What can hang from each mark
ledop: kavug migep
kavug: ledop ralem vezit
ralem: kavug
vezit: gige kavug lobu migep
pufe: kavug lobu migep
gige: ralem vezit
migep: ledop pufe
lobu: pufe

Every row comes from one small tree of marks. The marks that hang from a mark follow it in brackets, in alphabetical order. Every link used is in the known rows. Which tree was each row made from?
Known rows
gige[vezit[kavug[ralem] lobu[pufe] migep[ledop]]]: [ -2.9  -0.5   1.4 -10.4 -60.1   4.7 -26.2  23.1 -13.5  -1.9  -7.1  10.6
   6.3  11.7  -1.5  -0.7 -28.9  47.2   9.3  -3.1  11.1  13.2   1.1   8.6]
gige[ralem vezit[kavug[ledop] migep]]: [ -1.7  -6.9  22.2 -23.1 -42.0   5.8  -2.9  12.5 -33.7  -8.4 -15.6   0.2
  -2.3 -31.3  10.2 -37.8 -21.0  42.5  10.2   2.2   2.0  -1.4  -7.3  25.0]
pufe[kavug lobu]: [ -9.3   6.0 -13.1 -12.9  19.7  21.0  20.3  -1.8  11.8   1.6  15.2 -10.0
  -5.5   7.4 -22.5 -22.5  47.0 -44.1 -17.7  18.3  -4.3  -3.4   3.7  -6.4]
ledop[migep[pufe[kavug[vezit] lobu]]]: [ -9.6   5.4   3.0  -1.2  31.6  -5.2  21.2  -0.6  13.3  -3.7   6.2  -5.4
 -13.0  12.6 -13.6 -19.8  12.3 -29.2   8.8   8.7  -1.8  -7.1   3.6  -9.4]
gige[ralem[kavug] vezit[lobu]]: [ -6.8  -1.3  17.1 -24.3   4.3  12.4  17.4  13.8  34.1  -7.1  -8.3   4.0
  -2.1  -7.2  -3.6 -35.0 -38.0  17.6  -2.2   5.4  14.9   3.3  -5.3  30.2]
pufe[kavug[ledop[migep] ralem vezit] lobu]: [ -9.7   0.5  -6.8   5.0  38.3  22.1   5.4  -3.6  18.3   2.1  15.5  -5.2
  -0.8  -9.4   1.2 -15.3  34.5 -80.3 -13.1  11.1 -25.0 -17.9   1.9 -30.4]
lobu[pufe[kavug[ledop[migep] ralem vezit[gige]]]]: [ 10.4  -6.7  -9.5  -2.2  21.3  -3.8  -0.1  -8.0  11.2   7.4   0.5  13.4
  -6.4 -18.4  21.8   6.4  22.0 -34.7   1.3  -0.6  -7.9   0.6  -0.2 -21.5]
vezit[migep]: [  0.1   1.4  -6.1  -9.3  -5.4  -5.1  -9.4  -1.0 -37.9 -11.8   4.7 -14.1
  -9.6  -3.1   5.2   6.1  16.8   7.5   4.6   6.9  11.1  -4.7   2.1  16.9]
ralem[kavug[ledop vezit[gige lobu migep]]]: [  3.9   2.5 -11.7   9.5  27.6  -3.6  -4.9   2.7  20.4  -2.1   6.9   3.8
  11.0   1.6  -2.8  26.0 -29.8 -17.6 -26.2  -1.3   4.6   4.0  -7.1   1.9]
vezit[kavug]: [ -8.1  -0.5  -4.8 -12.0  -8.7  -0.1  20.8   5.7 -27.2  -1.5   2.6  -7.1
   1.3   8.3  -8.2   2.8   2.9  28.6   2.5  -4.3  13.5  11.0   0.7   9.3]
gige[ralem[kavug[ledop[migep]]] vezit]: [ -2.5  -0.2  27.1 -20.2  30.8  -4.4  19.5   6.3  28.8 -16.2  -9.2  -3.8
  -7.4 -33.6  11.4 -29.1 -34.1   6.7   9.3   5.0   9.1 -17.2 -12.4  22.0]
ralem[kavug[ledop[migep[pufe]] vezit[gige]]]: [  4.3   3.7   0.1  13.9  59.3 -18.9  16.4  -5.7  36.7  -6.6   3.8   2.7
   4.8  -7.5   0.7  22.6 -29.6 -22.9 -11.4  -3.7   3.8  -2.8 -10.5  -6.0]
lobu[pufe[kavug[ralem vezit] migep[ledop]]]: [ 12.7  -0.9  -8.9  -1.9  24.0  -6.4  -2.6 -21.4   4.6   4.3   4.2   8.5
  -7.6 -18.6  19.8  14.1   8.4 -19.9   3.8  -1.2  -6.1  -7.9   6.9 -15.9]
pufe[kavug]: [ -4.1   2.4  -6.4 -11.3  30.5   2.4  18.9 -12.5  -6.9   3.4  13.9  -9.2
  -5.7   8.5  -7.7  -9.7  28.7 -16.3  -1.1   9.8  -2.6  -3.8   2.1   2.5]
kavug[ledop]: [  2.9  -4.9   3.9   4.4  30.2 -14.6  17.1  -6.9 -10.4  -3.9   8.7 -14.6
  -5.6 -31.9  18.2  22.3  14.7 -13.1  10.7 -10.8   6.7 -24.0  -6.4  -3.8]
migep[ledop pufe[lobu]]: [  7.9   2.5   9.9  24.0  -9.6 -26.7   8.0  -9.6  11.5  -1.5  -8.2  -0.9
   2.2   8.6 -12.7  26.4   5.4  23.6  20.6  -7.1   9.3   7.6  -2.2 -10.7]
pufe[kavug[ralem] migep]: [ -1.7   7.4  -9.6 -10.1  43.5  13.7   9.8 -33.5 -28.1   1.1  14.2 -10.3
  -9.3  -1.6  10.6 -16.2  27.6 -38.9  -4.7   9.1 -11.1 -15.9  12.1  -1.0]
migep[pufe[kavug lobu]]: [  3.6   1.0  -2.3   5.9  12.5   0.2  23.8 -15.5   6.6   3.5  -0.9   6.7
  -2.6  10.6 -18.5 -17.4  29.8 -13.5   0.8   5.3  -1.2  19.1   2.6  -4.0]
ledop[migep[pufe[kavug]]]: [ -7.3   5.7   5.5  -4.3  32.0 -14.9  19.3  -5.5  -2.8  -4.4   3.5  -7.2
 -14.8  18.3  -7.0 -15.2   8.3 -11.7  20.6   6.3   4.2  -6.2   3.5  -1.3]
migep[ledop pufe[kavug[vezit[gige]] lobu]]: [  8.4   2.6   4.0  27.9  -9.4 -18.1   4.8 -14.6  17.8  10.9  -3.7   8.0
   9.5  17.1 -22.1  16.7   8.6   9.9   3.5  -2.0 -10.4  15.2  -1.9 -22.2]
ledop[kavug[ralem vezit[migep]]]: [ -5.3  -1.0  -1.7   2.4  22.8  10.1  -6.6  11.0  11.1 -15.5  -0.1  -7.9
  -3.6   5.0   6.5  -0.9  24.2  -1.8  13.0  -2.7  -5.7  -3.7   2.0   5.8]
gige[vezit[kavug[ledop ralem] lobu migep]]: [ -8.0  -1.7   3.0  -9.5 -44.2  14.4 -16.1  19.7 -25.5  -2.9  -0.7   3.5
   7.4   2.1   1.2 -11.8 -21.3  29.6   2.3  -4.1   5.2   4.5  -0.3  11.6]

Which tree is each row?
[ -4.6  11.9  -4.4  -2.3  14.6  -0.3  13.1  -9.2   0.7  -7.4  12.3 -22.9
 -10.5 -17.4  -7.6  11.2  17.9 -20.2  -8.7   3.4   7.6 -32.5   7.0  -6.8]
pufe[lobu migep[ledop]]
[ 10.5 -10.5   4.9  23.1  12.6 -14.5  -2.2 -10.5 -14.4  -1.9   5.0   1.4
   1.6 -38.0  19.2  23.1  -7.9  -9.7   3.4 -13.6 -11.4 -11.0  -5.7  -9.0]
kavug[ledop vezit[migep[pufe]]]
[ -0.9  10.9   2.6  -1.5  26.8 -14.2   8.6 -10.3  -6.9  -9.7   8.1 -23.0
 -11.1  -6.8   0.3  18.1   4.0  14.6  13.4  -5.1   8.4 -33.5   4.9   5.0]
pufe[migep[ledop[kavug]]]
[  8.4 -11.4   3.2  11.5  -7.7  -3.9  -6.4  -3.7 -20.6   5.5  -1.7  -1.0
   2.0 -42.5  22.3  11.6   4.9 -11.7 -14.3  -7.1 -14.3 -10.1  -8.0  -7.7]
kavug[ledop vezit[gige[ralem] migep]]
[  9.8  -2.3   9.3  25.1 -17.7 -22.8  -0.4 -17.4   3.4  16.8 -10.1  12.3
  10.1  24.2 -13.2  14.0 -10.5  30.2  13.4  -7.3 -10.7  20.0  -1.2 -12.4]
migep[ledop pufe[kavug[vezit[gige[ralem] lobu]]]]
[ -0.4   2.7   5.8  16.7   7.3 -15.6  -6.1   5.9  20.0  -5.2  -2.7 -11.5
   4.2  12.1   1.1  34.7  10.7  25.5  19.2 -10.1  -1.0  -9.9  -3.7  -9.5]
migep[ledop[kavug[ralem vezit[gige]]]]
[ 10.1  -2.5 -19.1 -15.1 -59.9   9.1 -34.1  14.6 -20.9  11.0 -19.8  18.2
   1.5  18.4   0.2  -7.3  -5.8   6.2 -24.1   8.4  13.2  30.5   1.4  13.1]
vezit[gige[ralem[kavug[ledop]]] lobu[pufe] migep]
[ -5.7  -2.3  13.7 -10.1  -3.1  -3.1  23.3  11.0  -1.3  -6.2   3.9  -4.3
   1.2 -25.1   0.8  -6.2 -13.9  33.9   7.0  -8.6   9.4 -10.3  -7.8   9.3]
gige[vezit[kavug[ledop]]]
[ -1.2   6.2  -6.1   1.3   4.4   5.5   1.4 -19.9  -9.5  18.5  12.5  -4.4
   0.7   6.0  -9.3  -3.0  -3.4 -11.8 -19.6   3.7 -19.3 -15.7   8.9 -10.7]
pufe[kavug[vezit[gige[ralem] lobu]] migep[ledop]]
[ -2.7  -5.1  -2.1   0.9  -2.7   1.5   5.4  -1.9 -37.3  -1.0  -2.6  -3.0
   7.5  -4.4  14.3  12.8   4.6   7.2   9.9 -11.0   3.3   6.3  -1.5  -4.6]
vezit[kavug[ledop ralem]]
[ -2.5  10.1 -13.1   8.8  15.1  19.9  -1.7 -22.6   5.7   9.3  13.3  -5.8
   3.3  -2.2  -6.6  -2.7  28.8 -52.9 -29.4  10.4 -25.1 -15.2   9.5 -28.5]
pufe[kavug[ralem vezit[gige]] lobu migep[ledop]]
[  1.5   1.1   0.5  14.4  -5.8 -12.7 -13.4  11.6  25.4   0.0  -5.1  -2.7
   4.8  17.2   0.0  34.7   5.3  23.8  17.1 -11.2   1.5  -2.8  -1.2 -12.1]
migep[ledop[kavug[ralem vezit[gige lobu[pufe]]]]]
[  0.8   6.5 -12.3   6.7  17.8  -6.5  -6.7   4.0  25.8  -3.0   4.8   2.6
  11.1  20.5 -13.2  27.1 -33.2   0.9 -23.9   3.0   9.2  11.8  -4.1   6.9]
ralem[kavug[vezit[gige lobu migep[ledop]]]]
[  4.1   0.9 -20.6   5.3 -62.5  11.8 -29.7  -1.4 -42.3  18.7 -10.3  16.2
   8.6  51.2 -15.8 -11.2  18.1  10.6 -18.5   6.3  -0.8  41.6   9.0   4.8]
vezit[gige lobu migep[pufe[kavug[ralem]]]]
[  3.4   0.2  13.7 -21.3 -30.7   0.9 -20.1  18.4  18.7  -9.4 -17.4  11.2
  -1.0  -3.2   0.6 -20.3 -50.5  34.7   5.3   8.6  14.4   7.9  -5.3  27.7]
gige[ralem[kavug] vezit[lobu[pufe] migep[ledop]]]
[ -3.4  -3.2  19.1 -18.2   7.1   8.5  13.9  12.7  31.2  -5.7  -8.0   4.1
  -0.1 -17.6   2.9 -29.3 -40.9  11.7  -0.4   1.0  10.6  -3.7  -8.3  24.2]
gige[ralem[kavug[ledop]] vezit[lobu]]
[  6.4  -7.3   4.0 -10.0  14.6   0.9   0.4   0.3  11.1  -5.0 -10.5   6.5
  -1.8 -19.6  14.4  -7.4 -25.9 -12.1  -3.6   2.6   5.1   4.2  -5.1  13.0]
gige[ralem[kavug[ledop vezit[lobu[pufe] migep]]]]
[  0.2   0.9   2.2  -9.3 -34.4   2.4 -23.2  14.7   2.6  -1.3  -0.1   6.2
  -0.5   4.7   0.4  -3.0 -14.3  24.4   8.8   2.9   6.0  -0.5   0.8   7.4]
gige[vezit[lobu[pufe[kavug[ralem]]] migep[ledop]]]
[ -6.5  -0.3  -9.2   4.0  -2.7  18.9 -13.2  18.2  12.0  -3.7  -2.6  -1.2
   2.0  23.7  -2.6  -2.8  24.6   0.8  -1.5  -3.5  -5.6   7.8   4.1   3.3]
ledop[kavug[ralem vezit[gige lobu migep]]]
[ -2.8  -9.9  17.3 -27.2 -24.6  11.7  14.5  17.0  19.7   0.9 -11.6   8.3
 -10.4 -23.8   9.3 -38.4 -13.9  22.9   8.0  -0.5  12.1   0.2  -1.4  20.9]
gige[ralem vezit[lobu[pufe]]]
[  2.7   3.5  -7.8  10.3 -50.9  -7.3 -34.9   1.8 -33.7   8.0  -2.7   5.1
   5.9  49.0 -20.4   9.3 -13.6  25.9   9.8   3.5   3.3  19.2   6.9   5.1]
vezit[lobu migep[ledop pufe[kavug]]]
[ -1.1   3.4 -17.0 -11.1 -64.9   2.6 -15.2   9.5 -65.4   4.9  -9.4  -0.3
   7.1  23.2 -13.6  -0.2  13.8  44.4 -20.2   5.8   8.8  29.7   0.6  12.2]
vezit[gige kavug migep]
[ -8.8  -8.9   1.3  17.6  30.4   6.9  -5.1   3.6   8.5   2.8  11.0  -3.1
   1.4 -13.9  29.2  15.9  -7.2 -51.7   6.7 -13.6 -14.5 -21.5   2.0 -25.4]
kavug[ledop[migep] ralem vezit[lobu]]
[ -0.7  -1.3 -10.5   0.0  -2.9  21.9  -0.3  -1.5   0.8   9.8   8.0  -0.5
   2.9 -15.2 -10.5 -20.4  36.1 -52.8 -32.2  14.4 -23.5  -4.7  -1.6 -17.8]
pufe[kavug[ledop vezit[gige[ralem] migep]] lobu]
[  7.9  -0.3   9.5  33.9 -11.8 -22.8  -8.2  -1.8  20.7   3.5 -15.6   8.7
  10.4  31.1  -7.9  28.0  -3.9  40.9  27.4 -17.9  -2.6  17.5  -1.4 -10.9]
migep[ledop[kavug[ralem vezit[gige lobu]]] pufe]
[ -2.8  -0.4   5.3  -5.5 -26.0   8.8  -8.2   7.1  -6.9  -1.6  -0.3   8.0
   0.4   9.7  -5.3 -22.4  -9.0  21.2   5.4   2.6   3.4  10.2   2.6  15.6]
gige[vezit[lobu migep[pufe[kavug[ralem]]]]]
[  0.9  -8.9  -7.5  11.8   9.2   9.1  -5.2  -6.0  14.4   5.9   4.4   8.6
   2.5  -7.7  23.9  21.8  -4.5 -23.3  -0.3 -12.6  -5.6   1.1   8.5 -15.8]
kavug[ralem vezit[lobu[pufe[migep[ledop]]]]]
